What can hang from each mark
H: T W
K: M
A: W
S: W
W: A H M S
J: A
M: K W
T: H

Known rows, with every way that one mark hangs from another
H(T W(A S)): [-0.40  0.68 -1.12 -0.92  0.32 -1.01 -2.56 -4.30  0.44 -3.41  0.15 -0.76
 -0.22 -0.44 -2.08 -1.76  3.87  0.56 -0.90 -2.04  0.88 -0.19]
W(A M(K) S): [ 0.10  0.75  0.38 -1.23  3.11  1.97 -1.93 -1.31 -0.18 -2.77 -0.35 -2.41
  4.04  0.57 -1.46 -2.14  1.92  2.69 -0.58 -2.97  0.50  1.44]
T(H): [-1.30 -0.03 -1.06 -1.06  0.65  0.73 -0.64 -1.78  0.56 -2.82 -0.71  2.21
 -0.89 -0.44 -2.23  0.86  1.31  1.96  0.34  0.45  1.31  0.00]
J(A): [-1.17  0.52 -0.29 -1.43  0.71  1.60 -1.05 -1.95  0.10 -2.81  0.77  1.97
  0.61 -0.86 -3.49 -0.97  1.68  0.98  0.89 -0.68  1.12  0.30]
A(W(M)): [-1.00 -0.21 -1.01 -1.44  1.55  0.59 -0.89 -1.69  0.59 -0.22  0.30  1.05
  1.55  0.27 -1.45 -0.42  0.81  2.16 -0.94 -0.10  0.73  0.36]
M(K W(S)): [-1.53  0.83 -1.24 -1.38  3.62  1.82 -1.89 -3.82  0.56 -0.33 -0.11  0.04
  4.58  0.88 -1.35 -1.83  1.13  1.64  0.36 -2.67  1.57  0.22]
A(W(M(K) S)): [-1.21  0.25 -1.01 -1.49  3.50  0.71 -1.02 -2.58  0.99 -0.13  0.33 -0.55
  3.58  0.74 -1.02 -1.27  0.78  2.91 -0.89 -1.09  0.84  0.86]
W(M(K) S): [-0.53  0.36  0.09 -0.90  3.79  1.87 -1.75 -1.05  0.56 -1.90  0.11 -1.17
  3.14  0.86 -1.49 -1.17  0.32  2.99 -0.36 -1.41  0.83  1.00]
M(K W(A H S)): [-1.54  1.81 -0.37 -1.55  2.67  2.63 -2.68 -3.83 -0.73 -0.88 -0.63 -0.75
  6.16  0.96 -1.82 -3.33  3.17  1.67 -0.12 -4.18  1.62  1.17]
A(W): [-1.40  0.09 -2.04 -1.73  0.85  0.46 -0.35 -2.76  0.07 -0.26  0.34  1.85
  0.96 -0.17 -1.74 -0.15  1.23  1.04 -0.50 -0.43  0.89 -0.16]
H(T W(M S)): [-0.57  0.05 -0.31 -0.34  1.67 -1.04 -2.99 -2.83  1.70 -2.63  0.46 -0.33
 -0.62  0.11 -1.90 -1.07  2.16  1.93 -1.06 -0.30  1.06 -0.05]
W(A H(T) M S): [-0.04  0.87  1.10 -0.67  1.22  0.65 -3.56 -2.92 -0.49 -3.33 -1.10 -2.50
  1.93 -0.01 -2.35 -3.16  3.70  2.34 -1.64 -1.36  0.53  1.47]
J(A(W(S))): [-1.94  0.68 -1.55 -1.99  1.22  0.24 -0.24 -5.03  0.43 -2.17  1.35  0.61
  1.26 -1.48 -2.72 -1.92  3.38  1.46 -0.45 -0.48  0.89  0.66]
W(H(T) S): [-0.99  0.71 -0.31 -0.59  1.05  0.48 -3.05 -3.65 -0.34 -2.60 -0.56 -0.63
  0.15 -0.04 -2.70 -2.16  2.66  1.78 -0.88 -0.16  1.07  0.31]
K(M(W(A S))): [-0.92  0.93 -0.05 -1.58  1.65  1.15 -3.63 -5.06 -0.48 -0.63 -0.62 -2.22
  2.72  0.28 -1.85 -3.69  3.21  1.61 -0.70 -4.09  1.15  0.69]
J(A(W)): [-1.78  0.50 -1.38 -1.99  0.38  0.54 -0.29 -3.43  0.54 -0.97  1.02  2.60
  1.08 -0.92 -2.96 -1.11  2.14  0.87  0.31 -0.33  1.10  0.20]
S(W(A H)): [-1.00  1.09 -1.20 -1.28  0.27  1.80 -1.26 -1.30 -1.61 -2.93 -0.67  0.76
  2.88  0.75 -2.57 -1.44  4.06  0.77 -1.30 -1.16  0.90  0.83]
M(W(H)): [-1.98  0.99 -0.62 -1.19  1.43  2.31 -2.18 -2.80 -0.46 -0.22 -0.17  2.16
  3.42  0.70 -2.25 -1.60  1.77  1.05  0.11 -1.72  1.83  0.23]
M(K W(A H(T))): [-0.89  1.42 -0.04 -1.18  1.20  1.23 -4.25 -3.28  0.13  0.43 -1.76  1.04
  5.27  1.65 -2.09 -3.03  1.49  0.70  0.64 -3.17  1.82  0.08]
H(T W): [-0.79  0.04 -1.32 -0.57  0.11 -0.84 -2.46 -2.24  1.24 -1.42  0.19  2.43
 -1.23  0.42 -2.37 -0.07  0.96  0.37  0.21 -0.39  1.44 -1.21]
J(A(W(M S))): [-1.51  0.41 -0.40 -1.74  1.99  0.34 -0.80 -4.08  0.99 -2.16  1.28 -0.24
  1.92 -1.19 -2.52 -2.08  3.31  2.38 -0.90 -0.27  0.72  1.28]
S(W(H(T) M(K))): [-0.61  0.50 -0.18 -0.39  2.15  0.61 -3.33 -0.43  0.85 -0.52 -1.41  1.34
  3.58  2.61 -2.16 -1.35  0.69  2.14 -0.62  0.85  1.46  0.28]
J(A(W(H S))): [-2.59  1.27 -1.01 -1.84  0.93  0.92 -0.86 -4.81 -0.08 -1.77  1.31  1.04
  1.86 -1.15 -3.37 -2.50  4.19  1.85 -0.73 -0.65  1.25  1.10]
A(W(M S)): [-1.11  0.00 -1.05 -1.43  2.39  0.37 -0.77 -3.32  0.47 -1.23  0.57 -1.01
  1.57 -0.34 -1.18 -1.22  2.46  2.67 -1.72 -0.33  0.49  0.95]

Rows
[ 0.10  0.62  0.11 -0.63  0.44  0.40 -3.22 -1.37 -0.37 -2.49 -1.58 -0.21
  2.78  1.27 -2.37 -2.13  3.55  1.50 -1.75  0.13  0.78  0.85] => S(W(A H(T) M))
[-0.99  1.23 -0.93 -1.70  2.95  1.93 -2.07 -4.01 -0.19 -1.11 -0.59 -1.18
  5.60  0.53 -1.18 -2.66  2.54  1.28  0.07 -4.06  1.22  0.71] => M(K W(A S))
[-1.28  1.35  0.62 -1.44  0.50  2.03 -4.34 -3.38 -0.87  0.53 -1.14  0.25
  3.45  1.15 -2.66 -3.48  2.19  1.29 -0.23 -4.00  1.75  0.64] => K(M(W(A H)))
[-0.39  1.15 -0.07 -0.92  0.39  0.57 -3.23 -3.98 -1.02 -3.44 -0.89 -1.69
  1.18 -0.32 -2.61 -2.97  4.11  1.52 -1.25 -1.56  0.72  0.82] => W(A H(T) S)
[-0.57  1.11 -0.03 -1.08  2.15  2.24 -2.05  0.47 -0.52 -1.75 -1.00  0.40
  5.44  2.11 -2.07 -1.78  2.26  1.92 -0.88 -1.56  1.06  1.36] => S(W(A H M(K)))
[-0.55  1.06  0.81 -1.03  1.80  2.20 -2.09 -1.96 -1.21 -3.57 -0.24 -2.31
  2.65 -0.24 -2.25 -2.66  4.00  2.62 -1.72 -2.22  0.54  1.95] => W(A H M S)
[-1.71  0.21 -0.49 -0.70  2.79  0.05 -1.44 -1.79  2.41 -2.40  0.24  1.34
  0.96  0.64 -1.58  0.27  1.44  3.16  0.00 -0.55  1.85  0.47] => T(H(W(M(K) S)))
[-1.59  1.20 -0.46 -0.88  2.72  0.93 -3.89 -4.76  0.71  0.14 -1.07  0.26
  4.40  1.36 -1.94 -3.03  1.55  1.61  0.18 -1.81  1.96  0.09] => M(K W(H(T) S))
[-0.19  0.49 -1.02 -0.94 -0.54 -0.76 -2.69 -2.62  0.56 -2.34 -0.14  1.33
 -0.22  0.11 -2.30 -0.97  2.34  0.03 -0.12 -1.94  1.04 -0.71] => H(T W(A))
[-0.94  1.35 -0.26 -1.13  0.99  0.64 -3.84 -5.74 -0.47 -1.69 -1.15 -1.30
  3.50  0.07 -2.13 -3.83  4.50  1.06 -0.87 -2.50  1.30  0.67] => M(W(A H(T) S))
[-0.76  1.20 -0.06 -1.13  0.17  0.91 -3.92 -4.10 -0.43 -0.60 -1.48  0.73
  3.32  0.60 -2.39 -3.07  2.98  0.42 -0.20 -2.35  1.53  0.22] => M(W(A H(T)))
[-0.61  0.90 -0.13 -1.07  2.62  0.94 -1.97 -1.22  0.83 -2.46  0.65 -0.84
  3.26  0.77 -1.53 -1.44  2.16  1.98 -0.59 -3.48  1.02  0.89] => H(W(A M(K) S))
[-0.60  0.15 -0.90 -0.89  3.05  1.55 -1.30  0.51  0.68 -1.12 -0.52  1.14
  3.83  2.09 -1.48 -0.14  0.21  2.16 -0.45  0.05  1.05  0.38] => S(W(M(K)))
[-1.82  0.87 -0.47 -1.33  3.14  1.40 -1.68 -2.39  0.49  0.17  0.26 -0.12
  4.25  1.14 -1.54 -1.88  1.39  3.25 -1.21 -1.16  1.28  1.28] => A(W(H M(K) S))
[ 0.02  0.49 -0.56 -1.19  2.38  1.56 -1.49  0.18 -0.03 -1.94 -0.92 -0.09
  4.86  1.76 -1.45 -1.09  1.60  1.75 -0.68 -1.42  0.67  0.90] => S(W(A M(K)))
[-0.43  0.70 -0.04 -1.11  1.84  1.16 -2.10  0.32  0.92 -1.48  0.34  1.12
  3.12  1.30 -1.73 -0.64  0.75  1.53  0.18 -3.28  1.20  0.38] => H(W(A M(K)))
[ 0.07  0.48  0.31 -1.14  2.05  1.52 -1.56 -2.06 -0.69 -3.81 -0.10 -2.77
  2.15 -0.42 -1.66 -1.97  3.41  2.42 -1.47 -2.15  0.12  1.54] => W(A M S)
[-0.48  1.12  1.05 -1.11  1.96  2.72 -2.52  0.49 -0.60 -1.32 -0.77  0.13
  4.55  1.39 -2.23 -1.90  0.87  2.21 -0.09 -2.86  1.18  1.39] => W(A H M(K))
[-0.53  0.83 -0.14 -1.04  1.04  1.88 -1.68 -0.15 -1.04 -2.90 -0.75 -0.01
  3.56  1.08 -2.28 -1.62  3.65  1.75 -1.67 -0.82  0.76  1.44] => S(W(A H M))
[-1.25  0.96  0.52 -0.77  3.45  2.42 -2.35 -0.92  0.00 -1.51 -0.09 -0.79
  3.62  1.17 -2.10 -1.89  1.03  3.18 -0.62 -1.54  1.26  1.39] => W(H M(K) S)
[-0.33 -0.17 -0.25 -0.36  0.87 -0.79 -2.87 -1.27  1.80 -1.48  0.19  1.71
 -0.63  0.73 -2.07 -0.27  0.55  1.18 -0.30 -0.17  1.25 -0.56] => H(T W(M))
[-1.30  0.41 -1.22 -1.26 -0.54 -0.12 -1.03 -2.00  0.80 -3.40 -0.23  2.47
 -0.66 -0.39 -2.29  0.51  3.22  1.00  0.22 -1.50  1.52 -0.08] => T(H(W(A)))
[-1.56  1.01 -0.57 -0.82  1.63  0.61 -3.64 -5.38  0.22 -0.91 -0.78 -0.08
  2.49  0.33 -2.18 -2.93  3.04  1.37 -0.64 -1.16  1.65  0.17] => M(W(H(T) S))
[-1.16  0.47 -0.35 -0.89  1.46 -0.50 -2.82 -4.34  0.74 -0.67 -0.41 -0.59
  1.37  0.17 -1.89 -2.42  2.78  2.65 -1.89  0.55  0.90  0.84] => A(W(H(T) M S))
[-0.65  0.24 -0.26 -0.41  2.74 -0.66 -3.23 -2.20  2.20 -1.40  0.26  0.05
  1.43  1.21 -1.64 -1.12  0.53  2.10 -0.23 -1.08  1.38 -0.13] => H(T W(M(K) S))
[-0.82  1.00 -0.77 -1.75  2.07  2.12 -2.19 -2.48 -0.11 -0.07 -0.81  0.76
  5.45  1.13 -1.45 -1.86  1.04  0.66  0.92 -3.98  1.42  0.25] => M(K W(A))
[ 0.04  0.43 -0.04 -0.61  1.00 -0.93 -3.14 -3.12  0.99 -3.31  0.04 -1.46
  0.58 -0.11 -1.81 -2.03  3.65  1.60 -1.30 -1.76  0.67  0.41] => H(T W(A M S))
[-0.61  0.49  0.62 -0.34  1.83  0.60 -3.46 -2.70  0.22 -2.44 -0.62 -1.30
  0.88  0.28 -2.40 -2.29  2.43  2.72 -1.36  0.13  0.92  0.92] => W(H(T) M S)
[-1.24  0.70 -0.34 -0.76  2.77  2.18 -1.81  0.83  0.15 -0.84 -0.64  1.58
  4.49  2.43 -2.14 -0.85  0.72  2.32 -0.58 -0.16  1.48  0.88] => S(W(H M(K)))
[ 0.26  0.71  1.19 -0.66  0.31  0.88 -3.75 -1.31 -0.38 -2.24 -1.43 -0.47
  1.66  0.57 -2.57 -2.36  2.39  1.75 -0.83 -1.13  0.79  0.89] => W(A H(T) M)
[-2.00  1.22 -0.52 -1.27  2.44  2.66 -2.58 -1.76  0.07  0.95 -0.45  2.48
  5.15  1.76 -2.12 -1.60  0.29  1.24  0.97 -2.66  2.18  0.18] => M(K W(H))
[-1.67  0.01 -0.51 -0.64  1.74 -0.32 -1.06 -2.34  1.89 -3.61  0.53  0.94
 -0.93 -0.37 -1.84  0.37  2.89  2.88 -0.78  0.08  1.52  0.57] => T(H(W(M S)))
[-2.05  1.14  0.17 -1.12  2.07  1.70 -4.06 -4.71 -0.29  0.32 -0.26 -0.68
  2.43  0.71 -2.53 -3.39  2.33  2.14 -0.71 -2.76  1.93  0.66] => K(M(W(H S)))
